Each row comes from the steps of one walk. Every step used is in the known rows, and no mark comes twice. Write the walk behind each row, first mark first.
Known rows:
X J R P G: [ 31  -9  -8  -4 -13  12 -20   9  -9   2   4 -11  17  15  -9 -13  -4 -17
   0  -5]
W A: [ -4   9   7  -6  -1  -9   3  -6  -5  27   9   0   7  -1 -21  10  12   9
  12  -4]
R P G: [ 29   3  -5 -16  -2  -4  15  -1  -7  11   8   3  18  -3   7   2  12 -16
   3   4]
W A J X: [-12 -14  15 -14  -4   0   2  -1   7   4  -1  19  -9  -3 -12  -2   5 -11
   1  26]
K B P: [ 10  15   7  19   3 -12   7  -1  -3   3   8  -8  -9  -5  -4  -4   1  27
   2   6]
P R J: [ 20  21  -6   0 -16  -9  -7 -12  -6 -18  17  12  -3   5 -18   8  10 -24
  27  -6]
J X: [ -5   2   8   2  10   8 -11  -2  -6 -16  -5  16  10   9  -9  11   5   9
   6  21]
X J R P: [  5   1   0   8  -2  10 -31   7 -14  -3 -17  -7  24   6 -18  -4  -9   2
   8 -13]
G P R: [-14 -12  -7  10  -3   8 -12 -18  -5  -1   4 -12  -9 -12 -24  25 -13 -12
  29  -7]
J R: [ -2   4  13   8   4   6 -23 -10  -6 -15   4  -1   7  14 -13  14   3   6
   9  -6]
R P: [  4  13   4  -4   9  -5   5  -2 -13   6 -14   7  24 -12  -2  10   7   2
  11  -3]
W A J R P B K: [-17  -4  13  -6  -9  -8   8   9  15  11 -16 -13 -15  -1  23 -18  -2  -7
 -15 -11]
R J X: [ 18   6   8   1  -1   3 -22   4   4 -38   3  16   7  22  -6   3   6   1
   5  16]
X J R P B: [ -6   1  -5   5  -4   8 -34  19 -15 -10 -18   2  14   5 -16 -14  -3   6
  -8   0]
X J: [  0  10 -14  10  -4   8 -16   4 -19  -1   3  13  22   8 -44  -4  -4  18
  16  -1]
R P B K A W: [ -6   2  -5 -18  18 -28  30  20 -12  21   3  11  -9 -24  25   0  11   4
  -2   8]
K A J R: [  4 -18  10 -12   3   3  -2 -14   9   1  18  12  -7  -6 -10   8   2 -14
  -3   5]
P B K A J X: [-13 -10  -6  -9   5   4  21   5  17  -6   6  22 -16  -3  12 -11   0   6
 -23  27]
K B P R: [  9  18  -1  17  -9 -14  14 -13  -7   8  12  -9 -23 -16  -5   0   3  -1
  16   3]
W A J R: [-10 -13  21  -8 -10  -3 -10  -8   7   6   8   2 -12   3 -15   0   2 -13
   5  -1]
B P: [  1   4 -11  14   2   1   2  -3  -8   6   5  -6  -3  10  -3   9  -1   5
   7   1]

Which walk is each row?
[-27  -6  -8  22   5  10  -7   4   8 -11  -4 -20  -7   6  -4   5 -19  32
  -1 -10]	G P B K
[ 32 -19  -2 -19  -5   1  29  -7  22  16  17 -15  -7  -1  33  -9  -4 -29
 -16 -10]	B K A J R P G
[ -9  10 -11  17  -5  10 -19  19  -5  -7 -23 -16  11  15   2 -20 -13  19
  -9 -18]	X J R P B K
[ -7 -11  -5 -16   9   0  28  10  15   3 -13  16  -8 -17  30 -13   1  -3
 -27  22]	R P B K A J X
[-25 -15  -3  10   6   9 -22   4  -1 -13  -1  -1  -4  -4 -20  11  -8  19
   1   8]	G P B
[-10  13   4  10   5   0  -5   7   1  -9 -19 -16   3  10  25  -3  -2  13
 -10 -16]	J R P B K
[ 29  -7   7 -11  -3   2  -7  -2  -2  -1   7 -12  10   9  14   4   8 -23
  -1  -3]	J R P G
[  6  13 -10   3  11  -1  25 -13   6  23  16  -7  10   0   2  12   1  22
   3 -16]	B K A
[ -5   0 -10 -15   4  -9  37   5  10  17  -4  12  -2 -23  20 -12   2   0
 -17   2]	R P B K A J
[  0   8 -20  11 -10  -1   9 -14 -12  11   9  -7 -17   0  -5  14   1 -23
  20  -1]	B P R
[  6  -9   6  -7   5   0  19  -9  17  12  -5 -11   0  -9  25  -1  -9 -11
  -7 -18]	B K A J R P
[ -7   3   9  -2   6  -2 -20   7  -8 -11 -15   1   6  -1   8   3   8   0
  -9   2]	J R P B
[-10  -8  -1  -3   0   2   9  -2  18  -3  14   5 -19   2   9  -7  -3   3
 -19   0]	P B K A J R
[-15   0   8   3  -3  -1   3   7   8 -19 -20   0  -9   1  23 -15  -7  -3
 -13  -5]	A J R P B K
